What can hang from each mark:
H: A T
A: G H
L: G
T: F H
G: L T
Y: F
F: T Y

Every row comes from one small tree of marks. Brackets hold a mark, then the marks that hang from it, in alphabetical order. Every link used is in the known rows. Which tree was each row made from?
In the rows, 128 means zero.
Known rows:
(A H): [136 142 137 105 134 161 138 135 108  87 126 143 166 130 156  82 128 135]
(T (F Y) (H (A (G L)))): [145 120 149 146 169  98 131 130 130 134 143 104 110 116 121 145 121 122]
(T F H): [149 134 141 116 145 108 132 121  99 116 125 116 147 105 106  65 152 149]
(A (G L (T (F Y) H))): [130 134 133 146 136 142 133 130 122 136 123 111  92  75  95 146 131 124]
(G L (T (H A))): [120 110 166 142 161 135 112 126 106 142 116 116 113 155 194 148 117 125]
(H (A (G L)) (T F)): [138 113 127 153 158  94 124 129 123 147 115 134 134 162 198 147 101 123]
(T (F Y) (H A)): [133 134 137 120 142  72 116 125 128 121 140 105 124 126  79 111 136 133]
(L (G (T (H A)))): [123 112 114 118 129 119 128 124 138 127 128 139 139 140 171 133 133 129]
(Y (F (T (H A)))): [132 122 121 100 109 113 133 120 162 138 155 130 154 154  96 112 134 140]
(G L (T F (H A))): [134 108 153 152 170 102 113 128 102 152 111 118 111 134 196 135 121 125]
(A G (H (T (F Y)))): [143 162  89 120  95 143 139 131 146 109 121 142 132  97  91 128 117 123]
(G T): [101 133 133 112 117 151 122 128 113 112 109 135 142 139 126  96 136 136]
(F (T (H A)) Y): [116 135 132 108  85 111 114 122 137 122 157 114 124 153  43 127 154 130]
(H (A (G L)) (T (F Y))): [121 125 122 151 141  87 119 131 137 141 124 123 114 155 131 172 103 120]
(G L T): [101 118 157 138 146 153 119 134  88 124 106 130 130 149 166 122 128 133]
(Y (F (T H))): [135 135 120  94  98 140 138 121 146 128 149 130 159 126  55  91 150 152]
(G L (T F H)): [133 122 150 146 154 130 122 128  83 143 107 116 115 104 156 114 140 135]
(L (G (T F H))): [138 124  98 122 123 109 137 127 109 127 122 139 140  90 133  97 154 140]

Which tree is each row?
[117 147 128 102  72 138 123 122 122 110 152 114 127 125   4 106 170 143] | (F (T H) Y)
[126 125 112 113 114 144 136 127 120 116 122 138 144 112 130 110 148 140] | (L (G (T H)))
[146 124 112 102 107 131 149 118 189 138 159 136 150 130  99 124 124 134] | (Y (F (T (H (A G)))))
[125 125 114 127 131  69 109 122 119 135 112 133 145 173 159 111 119 136] | (H A (T F))
[121 148 122 121 111 120 118 125 120 124 121 109 106  88  49 112 148 135] | (G (T (F Y) H))
[132 122 135 108 101 120 122 117 125 127 146 128 139 159 110 105 154 135] | (F (T (H A)))
[144 110 146 135 128 143 135 122 124 137 147 128 127 146 156 140 134 124] | (F (T (H (A (G L)))))
[128 137 119 109  84 134 131 120 167 122 161 122 118 127  46 138 143 124] | (F (T (H (A G))) Y)
[122 139  98 126 113  84 121 124 161 130 128 127 125 144  92 146 111 122] | (H (A G) (T (F Y)))
[144 111 136 126 139 136 145 125 166 151 157 131 141 142 140 150 117 130] | (Y (F (T (H (A (G L))))))
[132 131 135 138 146 209 146 139 119 114 111 151 129 109 208 139 106 114] | (A (G L T) H)
[ 98 128 140 147 135 114 113 140  97 130 116 117 110 123 104 133 137 126] | (G L (T (F Y)))
[143 138 124 135 139 188 141 134 118 116 108 150 143 137 193 142 101 126] | (A (G L) (H T))
[129 122 143 134 111 137 129 126 141 133 161 115 110 139  87 163 137 120] | (F (T (H (A (G L)))) Y)
[131 156  96 123 102 165 143 137 150 108 124 144 119  70 104 124 118 112] | (A (G (T (F Y))) H)
[110 137 109 125 112  62 104 126 134 130 124 120 129 169  90 132 121 130] | (H A (T (F Y)))
[123 115 140 141 152 125 125 126 131 135 116 134 137 183 200 160  97 125] | (H (A (G L)) T)
[116 119 149 149 152  95 107 131 114 148 123 106  93 128 130 161 127 120] | (G L (T (F Y) (H A)))
[111 118 130 153 148 107 123 136 139 140 127 125 101 126 145 168 110 107] | (H (A (G L (T (F Y)))))
[121 119  96 125 116 105 135 135 113 119 119 152 154 115 143  95 150 134] | (L (G (T F)))
[117 123 123 120 127 145 132 125 159 123 119 141 133 143 165 132 107 117] | (H (A (G T)))
[131 141 120 147 131 168 139 144 126 119 122 139 107  79 142 150 112 108] | (A (G L (T (F Y))) H)
[132 125 150 137 147 186 139 125 118 130 114 124 112 101 160 137 123 130] | (A (G L (T H)))
[147 130 123 149 148 177 145 140 113 125 110 152 126  87 207 128 112 113] | (A (G L (T F)) H)
